(in the rows, 128 means zero)
Known rows, with every step that occurs:
X/N: [128 132 167  61 137 134 130 136 166 111 146 106 137 136 102 136 117 155
 176  93]
Z/Y: [125 134 155 167 105 130 133 127 131 119 145 120 115 105 144 129 107 121
 190 106]
Z/N: [104 172 141  84 118 112 139 116 164 115 172  72 131  97 111 145  93 132
 181 100]
Z/N/H: [115 158 138  64 119 102 158 144 181 101 138  97  97  89  87 158  91 124
 174 131]
P/Y: [120 181 181 139 113 151 147 119 149 144 125 123 126 150 102 121 135 125
 168  98]
Z/N/R: [123 170 151 115 142 138 160 106 156  75 170  95 125 132  99 162  67 110
 180 115]
N/Z/Y/U: [100 128 157 146 148 162 147 125 130 133 146 133 139 120 169 121  95 101
  92 148]
P/Y/U/N: [ 81 198 172 112 134 189 153 175 135 164 125 134 115 151 128 123 134 142
  41 129]
R/Z/Y/U: [108 101 165 108 150 156 144 164 131 144 146 111 140 131 178  69 116 102
 145 129]
X/N/Y: [158 124 154 120 107 141 142 135 163 103 120 134 114 132 115 118 130 163
 185 120]
X/N/R/Z: [140 119 175  50 189 146 154 126 156  84 128 115 158 184 104 102  98 119
 203 114]
Z/Y/U/N: [ 82 154 144 142 124 164 139 185 113 137 143 134 104 107 168 126 108 138
  65 134]
X/N/R/Z/Y/U: [138  70 173 103 195 207 167 171 132  82 150 136 133 178 151  83  97 114
 127 142]
R/X/N/Z/Y/U: [ 99 118 156 118 165 191 152 147 153 113  81 133 156 127 112  88  93 133
 107 138]
Z/N/Y: [133 166 128 146  90 121 151 116 160 107 142  99 109  93 130 128 106 141
 190 125]
R/N/Z: [ 78 187 140  92 162 105 132  99 138 147 111 149 143 132 114 123  87 154
 125 137]
U/N/Y: [113 197 133 148  91 110 138 141 133 132  93 142 105 110 138 133 118 149
 153 136]
Y/U: [105 137 176  82 139 140 137 151 157 142 161 110 129 136 131 131 113 112
 114 114]
Z/Y/U: [112 110 164 151 124 166 139 161 132 128 163 124 110 120 159 120 111 114
 114 121]

Rows:
[118 133 141  89 135 143 163 155 157 132 150  87 137 120 164  69 112 120
 142 149] -> R/Z/N/Y/U
[146 128 176  92 162 159 150 124 158  72 142 130 127 170  86 153  91 132
 172 108] -> X/N/R
[106 138 144 140 129 152 147 174 133 148 123 173  84 141 137  97 118 168
  76 158] -> R/N/Y/U
[ 94 176 163 101 165 164 155 164 129 111 136 141 113 162 124 158  84 111
  62 144] -> Y/U/N/R
[ 81 198 126 149 128 127 134 111 111 129 103 137 138  97 161 138  88 134
 123 141] -> U/N/Z/Y
[ 62 197 148  64 164 134 140 138 135 154 122 125 150 126 149 140  93 123
  46 152] -> Y/U/N/Z
[128  98 172 139 176 177 164 153 121 102 145 135 130 169 165  85  93  77
 141 146] -> N/R/Z/Y/U
[127 150 174  85 170 113 151 108 143 108 123 116 157 172 115 103  91  82
 218 119] -> N/R/Z
[ 99 165 142  44 143  99 142 119 163 130 156  56 164 108 131  94  95 116
 209 104] -> R/Z/N
[ 98 169 157  66 161 130 138 102 181 117  59 111 181 137  64 109  91 136
 186 112] -> R/X/N/Z
[138 123 161 153 154 140 155 116 120  92 124 132 137 155 150  94  88  85
 218 129] -> N/R/Z/Y
[135 129 165 139 110 150 150 156 151 135 136 137 107 135 147 115 125 116
 123 142] -> N/Y/U
[ 74 196 161 112 162 166 159 170 141 116  66 138 126 158  81 128  75 107
  92 136] -> Y/U/N/R/X
[ 75 140 139 144 168 168 143 141 112 142 135 170 116 126 160 103  88 148
  46 165] -> R/N/Z/Y/U
[ 74 180 156  73 140 141 134 174 137 153 140 117 122 128 140 139 109 134
  65 126] -> Y/U/N
[101 150 149 169 151 192 158 172 105  98 139 158  94 142 155 148  83 117
  61 149] -> Z/Y/U/N/R
[149  95 165 118 172 170 157 132 130  72 126 131 140 168 136  90  97 123
 204 121] -> X/N/R/Z/Y
[107 188 146 126 138 138 163 111 167  79 100  89 138 130  54 134  60 104
 209 110] -> Z/N/R/X
[131 158 132 101 114 108 155 120 156 121 131  85 142 106 148  79 109 126
 221 131] -> R/Z/N/Y
